Each row comes from the steps of one walk. Every step used is in the known rows, and no mark comes twice. Write the walk behind each row, first mark first.
Known rows
gebep > fubaz: [  0.1  -9.8  -6.5  -7.0   8.8  -0.9   2.4 -11.1  -1.3  -1.2   8.0  -1.4
   2.6   3.8 -15.8   3.7   1.8   4.2  -3.0  -7.3   0.1  -9.5]
zadim > fila: [  5.0  -6.6   1.9  -2.4   4.8   7.0  -5.2   2.4  -8.5 -19.2  15.7   2.6
   6.2   2.6   0.2  17.0 -11.3   2.6  -6.4   6.1   6.3   6.9]
tovuf > fila: [  9.0  -5.6  -2.2  -4.4  -9.2   7.9  -1.4  -3.5  -4.4   4.7   8.3   8.9
  -3.4  -4.8  -7.9   9.7   8.8  -3.1  -3.7   5.8 -14.9 -11.6]
fila > zadim > bazazit > gebep: [ -2.2 -19.8   9.7   4.1   5.4  -2.2 -15.9  -3.7   2.1  -5.8  -3.3 -31.4
  -9.6  -5.9  14.0  13.7  12.7  -8.8  -0.9  -3.9  14.9   2.6]
fila > zadim > fubaz > tovuf > bazazit > gebep: [-14.8 -23.4  11.9 -11.8  23.9  12.5 -16.2   7.4  20.1  18.6  10.0 -27.1
  -9.2   7.0  -4.8  30.4   4.7   9.8  -5.3  22.8  -7.1 -10.0]
zadim > bazazit > gebep > fila > tovuf: [ -9.4 -21.8   1.0   1.7 -10.6  10.0 -32.3   3.4 -25.4  10.4 -13.3 -52.0
   3.7  -6.0  26.1  35.4   6.5  -2.9   9.8 -11.6  21.6  14.9]
zadim > bazazit > tovuf > fila: [  8.6 -18.8   1.3  -0.4 -13.3   4.5  -6.0   6.1   6.5   2.8   1.0 -12.3
 -11.1  -6.8   2.2  38.9  21.6 -25.5  18.5   5.9  -2.3 -11.7]
tovuf > fila > gebep: [ 12.8 -10.1  -3.5  -3.6 -14.3  15.3  -0.8  -3.5 -16.6   4.5 -20.0   3.1
  -1.6  10.8   7.5  -4.5   7.4   1.3  -6.5  18.2  -3.2  -3.6]
fila > zadim > fubaz > tovuf: [-12.6 -23.9  10.2 -12.3  31.6   9.4 -16.4  -2.0  35.8  14.7  14.3   7.7
  -6.0   4.1 -16.0  23.4 -12.0  16.8 -10.2  19.5  15.2  -8.5]
fila > gebep > bazazit > tovuf: [ -5.5  -8.2 -14.9   6.5 -20.2   4.2   3.0  19.4  -0.5  13.5 -37.9 -31.7
   5.5  14.8  17.2  -3.8   5.9  -8.2   7.9   8.8  34.5   3.5]
bazazit > tovuf > fila: [  6.0 -12.8  -7.0   0.4 -23.6  11.8  -4.0   8.0   8.2  11.8  -4.5  -1.0
  -8.5   1.4  -1.6  10.8  20.0 -12.8   9.5  10.5  -3.3 -17.4]
tovuf > bazazit > gebep > fila > zadim > fubaz: [-35.5 -21.6   1.7  -0.3  13.6  18.1 -32.6   1.9  -3.9  19.2  -0.7 -31.7
   4.0   0.9  -9.1   5.2  12.3  20.3  -7.7  13.8  -1.5   5.3]
zadim > bazazit: [  0.1  -4.5   8.1   2.0  10.7  -4.5  -2.8   0.0  -4.8 -11.2   3.7  -6.8
  -3.9  -8.1   2.4  23.1  -0.7 -13.8   7.5  -6.9   1.4   5.0]
zadim > bazazit > gebep: [ -0.3 -13.1   7.8   0.6  -8.6  -2.3  -0.9  -4.3 -11.5  -5.8  -1.3 -36.6
  -9.0 -12.5  21.1  25.5  17.5  -7.0   7.0 -10.2   2.2   6.3]
fubaz > tovuf: [  0.3 -12.2   8.4 -10.3   5.0  -0.6   4.2   6.4  24.2   8.9  13.7   4.4
  -1.1   4.4  -0.6  28.2  -2.0  -2.4  -0.3  10.2   2.0  -8.4]
gebep > fubaz > zadim: [  1.9 -15.7  -9.9 -10.9  -0.9   2.7  -0.6  -6.9  -9.9   7.1  29.8 -11.9
   0.9   9.1 -19.3  13.2  -4.2  -1.9  -8.0   4.0 -10.9  -3.8]
fila > zadim > bazazit: [ -4.7 -16.6  13.3   1.5  24.4  -2.2 -14.8  -2.1   5.3  -4.7   1.3  -0.6
  -4.4  -2.3  -5.2  13.0  -3.5 -14.9   0.3  -0.2   9.8   0.6]
gebep > fila > tovuf > bazazit: [-12.9  -4.9   2.5   4.0   8.1  16.1 -34.0  16.0 -23.3  18.5 -11.5 -16.1
  13.3  14.9  -1.6  14.9  -6.2 -11.2   5.6   4.9 -10.1   6.0]
bazazit > gebep > fila > tovuf: [-10.0 -18.9  -7.1   0.8 -18.2  16.0 -30.9   3.0 -23.0  18.9 -12.4 -45.8
   7.0   1.1  25.4  13.1   6.9  11.1   2.9  -6.7  20.1  11.2]
bazazit > tovuf > fila > gebep > fubaz > zadim: [ 15.9 -33.6 -16.1 -13.4 -30.1  18.4  -2.0   3.1 -16.8  17.8  -0.9 -22.2
  -3.2  25.0  -6.8  10.8  15.3  -2.4  -3.0  26.0  -3.7 -11.0]
zadim > fubaz: [-11.2   1.6  -2.0  -4.8  12.7   8.1  -6.4  -4.5   0.9   6.5   5.6  -5.2
  -3.0  -8.8  -8.9   4.7  -3.1  17.5  -2.7   4.5   0.2   3.0]
gebep > bazazit > tovuf > fila > zadim: [ -7.9 -22.0 -15.8   3.1 -14.8   9.7 -20.6  14.1  19.9  19.2  -2.6 -10.5
   2.3   3.6 -11.7  11.4  15.0 -18.4   1.2  10.7  19.5 -17.3]
zadim > bazazit > tovuf > fila > gebep > fubaz: [ 17.6 -36.9  -6.4  -7.5  -8.1   8.4  -2.4  -8.7  -6.4   1.6 -16.7 -17.6
  -8.8   9.1   0.1  25.8  17.5 -14.0   8.8  10.2   4.3 -15.3]
bazazit > gebep > fila > zadim: [-22.3 -27.2  -1.1   2.5 -10.1   3.6 -27.1  -0.4   0.8   8.1  -0.4 -24.5
  10.1   2.4   7.3  -6.3  15.0  18.0  -9.0   2.9  22.0   4.6]
fila > tovuf > bazazit > gebep > fubaz > zadim: [ 12.7 -17.1  -6.6  -6.5  -7.5  20.3 -17.1   6.5 -36.0  15.5  12.4 -59.2
  -4.5  16.8   2.5  30.0   0.0 -15.7  -1.9   6.2 -25.3  -2.0]

Which walk is each row?
[ -1.0 -47.1  10.2 -14.1  22.3  -4.9  -8.0  -9.7  19.4   1.8  21.6 -26.6
  -6.8   0.9   0.5  46.9  10.4  -5.3  -1.8  -2.2  16.7 -17.0] -> fila > zadim > bazazit > gebep > fubaz > tovuf
[  6.2 -21.9  -3.7 -10.8  -6.2  15.8  -0.6   6.8 -36.7  -9.6  39.9 -41.6
   4.7  13.1  -9.3  39.4   3.5  -4.7 -12.7  13.4 -27.0   0.1] -> tovuf > bazazit > gebep > fubaz > zadim > fila
[  9.4  -6.0   4.4   4.7  -0.1  24.5 -22.1  13.7 -30.3  -4.2   0.3 -47.6
   0.0   9.3  20.1  34.0  -6.3 -12.7  -0.8   8.5 -11.3   9.1] -> zadim > fila > tovuf > bazazit > gebep
[  1.5 -19.3  -7.2  -7.1 -11.8   2.9   3.1 -11.8  -7.6   2.8   4.9 -31.0
  -0.8  -3.9   3.2   9.1  16.2   8.6  -2.6 -12.4   0.8 -10.6] -> bazazit > gebep > fubaz
[  7.6 -47.8   8.9 -18.8  26.1   3.7 -15.1 -11.5  27.1   8.2  29.8  15.6
  -4.0   4.0 -27.2  54.2   6.1 -15.5  -4.1   7.5  -4.2 -30.7] -> gebep > fubaz > tovuf > fila > zadim > bazazit
[  3.3 -22.5   5.7 -14.0  21.4   0.0   6.0   2.9  14.2  11.8  17.0   2.7
   3.5  13.3 -22.0  36.0  -3.4 -10.8   2.2  10.5 -23.9 -23.8] -> gebep > fubaz > tovuf > bazazit
[-21.0 -11.7   0.2   2.3 -11.9   5.2 -12.5  12.7 -22.1  12.5  -4.9 -33.4
   9.9   1.1   4.9   5.6  17.0   4.0   3.1   4.3 -13.7   4.6] -> tovuf > bazazit > gebep > fila
[ -8.3  -9.9  -3.5   0.8  -2.2  13.6 -34.4   4.2 -18.2  17.9  -8.7 -14.4
  14.2   5.9   7.5   8.9  -7.7   2.9   3.0  -2.6  18.3   9.2] -> gebep > fila > tovuf
[  3.9 -23.1 -10.4 -12.1 -19.3   4.7   3.2  -6.5 -18.9   6.8  26.5 -42.8
  -3.4   4.7  -0.3  14.5  10.4   6.5  -8.8  -0.6  -4.6  -2.8] -> bazazit > gebep > fubaz > zadim
[ 12.6 -29.9   0.2 -21.5  -0.9   7.8  -0.1 -10.7  14.7  14.2  27.6  13.7
  -1.4   4.2 -22.4  45.1  10.0  -2.9  -3.8  10.1 -13.1 -32.9] -> gebep > fubaz > tovuf > fila
[ 11.6   0.5   5.4   0.8  18.6  23.4 -24.6  16.4 -21.8  -7.7  -0.7 -18.9
   4.8  16.2   0.6  31.4 -20.0 -19.1   1.0  11.9 -13.3   4.6] -> zadim > fila > tovuf > bazazit
[-24.3 -21.3   2.5   5.1   2.4   8.3 -28.6   6.7  -8.6  13.7  -2.0 -24.5
  10.2   7.9  -1.8   0.5  16.8   2.9  -6.0   8.8  -3.8   4.8] -> tovuf > bazazit > gebep > fila > zadim
[ 16.6 -26.3  -9.5 -12.2 -13.4  24.6 -21.9   1.4 -34.7  -3.0  27.8 -54.8
   3.9  11.7   7.2  42.9  -8.9   2.6 -10.7   0.3   9.9   5.3] -> bazazit > gebep > fubaz > zadim > fila > tovuf
[ -6.0 -19.7 -10.3 -15.4   1.8  22.7  -5.8   6.4   9.7  24.6  -2.7  -9.7
   4.9   4.0  -6.7  36.9  -1.9  15.1  -9.0  23.4  14.5 -12.7] -> zadim > fubaz > tovuf > fila > gebep > bazazit
[ -0.7 -19.7   2.5 -20.2   5.9  18.6  -8.2  -1.4  19.0  21.0  22.4   9.6
  -7.7  -7.2 -15.0  44.8   2.8  13.3  -2.5  21.6  -8.5 -20.0] -> zadim > fubaz > tovuf > fila
[ -6.8 -17.2  -2.1  -8.2  19.3  22.2 -25.6  -9.7  11.1  13.1  12.4   8.6
  -7.1  -4.9 -25.2   7.6   1.7  11.6 -15.6  16.6  -4.1 -12.2] -> tovuf > fila > zadim > fubaz
[ 14.9 -23.8   4.3 -13.5  -9.1  15.3  -0.5   0.7   9.3  10.6  -7.1   6.3
  -2.5  15.1   8.1  21.5   5.7   4.0  -5.2  29.0   1.4 -16.3] -> fubaz > tovuf > fila > gebep
[  5.1 -40.3  -0.1  -8.2   3.5   7.6 -16.2 -20.1  -6.7   0.8  17.1 -22.6
  -7.8 -10.6  -9.3  33.4  26.2  -8.2  -6.8  -3.2  -2.1 -19.0] -> tovuf > fila > zadim > bazazit > gebep > fubaz
[ 11.8 -35.7  -7.7 -14.0 -16.0   6.9  -5.6   1.2  -5.2  10.1  28.6 -23.1
  -9.7   4.0 -17.4  49.0  16.4 -24.7   9.6   7.7 -14.7 -17.8] -> gebep > fubaz > zadim > bazazit > tovuf > fila
[  9.0 -34.2  -5.7  -8.7  -8.5   1.7   0.0   2.6 -10.9   2.0  -3.3 -36.8
  -6.0  20.3   5.8  26.7   3.4 -14.1   7.6  13.7  13.8   2.2] -> fila > gebep > fubaz > zadim > bazazit > tovuf
[-12.1  -5.4 -16.6   5.9 -19.2  -1.1  -2.9  19.0  17.5  15.5  -9.2 -23.0
   4.4   1.9   1.8   9.9   4.8 -13.6  11.5  -2.0  22.2  -4.5] -> gebep > bazazit > tovuf
[-19.4 -22.3   4.0   0.9 -11.4  -3.2 -13.2  -0.6 -14.9   1.9  -0.1 -34.1
   6.9 -13.3  19.1  25.4  17.2   4.9   7.1  -8.8  13.6  12.5] -> zadim > bazazit > gebep > fila
[ -7.5 -25.0  -6.0  -5.2   4.1  21.2 -27.6   0.8  23.9  21.2   1.4  -1.3
 -12.3   1.1 -17.8  10.0  12.8   4.3   0.1  19.9   8.7 -16.4] -> bazazit > tovuf > fila > zadim > fubaz
[ -5.8   0.3 -10.4   2.5  -6.2   2.7   3.2   8.9  -8.6   6.2 -27.8 -16.3
   9.7  10.3  10.4  -1.6  -7.7   1.6  -6.3   3.9  25.8   8.3] -> fila > gebep > bazazit
[  4.3   0.8   0.1   4.4  -7.7  17.8 -13.9   9.7 -25.9  11.7 -16.3 -46.9
  -5.5   6.5  19.5  16.2   5.5 -16.6   5.2   2.0 -14.5   1.8] -> fila > tovuf > bazazit > gebep
[  0.7 -32.1  -0.9 -15.7  -5.2   0.4   7.2  -9.0  11.6   9.4  18.6 -25.5
  -3.8   0.4   4.7  30.8  12.1   8.6  -0.6  -3.3   3.7 -21.0] -> bazazit > gebep > fubaz > tovuf
[  7.8   7.6   1.4   6.1  14.3  13.9 -18.7  12.3 -17.2   9.5 -14.3 -15.7
  -1.3  13.8   2.0  16.1  -9.9 -22.8   7.8   6.6 -19.7   0.5] -> fila > tovuf > bazazit
[  0.4 -12.2  -3.5  -4.3   1.6   5.0   3.3  -5.3 -18.3   7.6   5.1 -34.5
  -0.1   1.8  -6.9   9.9  16.5  -4.1  -0.1  -1.9 -24.0 -13.2] -> tovuf > bazazit > gebep > fubaz
[  5.2 -14.0  -6.2  -3.9   3.1  18.4 -15.0  -1.2 -29.2  15.4  -8.4 -49.8
  -4.5   8.5   2.7  21.2   3.4 -12.5   0.7  -6.1 -16.2  -8.7] -> fila > tovuf > bazazit > gebep > fubaz
[ 12.4  -3.4   1.3  -0.1   7.6  21.6 -24.2   6.7 -18.8 -13.0   1.4 -14.4
   5.5   9.0   8.2  27.2 -23.3  -2.5  -2.6   3.9  13.1   7.4] -> zadim > fila > tovuf
[ 12.9 -29.9   6.2 -16.8  23.3  11.0   3.4   4.3  -2.4 -10.8   8.1  -1.3
  10.0  30.6  -6.9  37.2 -14.3  -2.0 -11.0  28.9  -6.7 -10.9] -> zadim > fila > gebep > fubaz > tovuf > bazazit
[-33.3 -28.8  11.7 -11.5  39.0  13.0 -32.8  10.2  29.1  27.4  12.6   4.3
   8.7  11.9 -24.1  30.0  -7.9  12.5  -5.2  26.7  -1.4  -8.0] -> gebep > fila > zadim > fubaz > tovuf > bazazit
[ 18.3 -34.7  -6.4 -15.9  -4.1  11.8  -2.2  -8.4 -33.3   1.3  11.2 -16.3
  -3.8  11.7  -8.4  31.2   4.7 -10.5  -8.3  15.3 -10.8  -4.6] -> tovuf > fila > gebep > fubaz > zadim > bazazit
[ -9.6 -25.8  -0.6  -2.3 -18.9  13.1 -33.1   9.7 -32.9  13.8   8.2 -63.7
   3.1   0.1  27.5  43.6   1.7  -8.5   5.2  -1.6  12.5  20.9] -> fubaz > zadim > bazazit > gebep > fila > tovuf
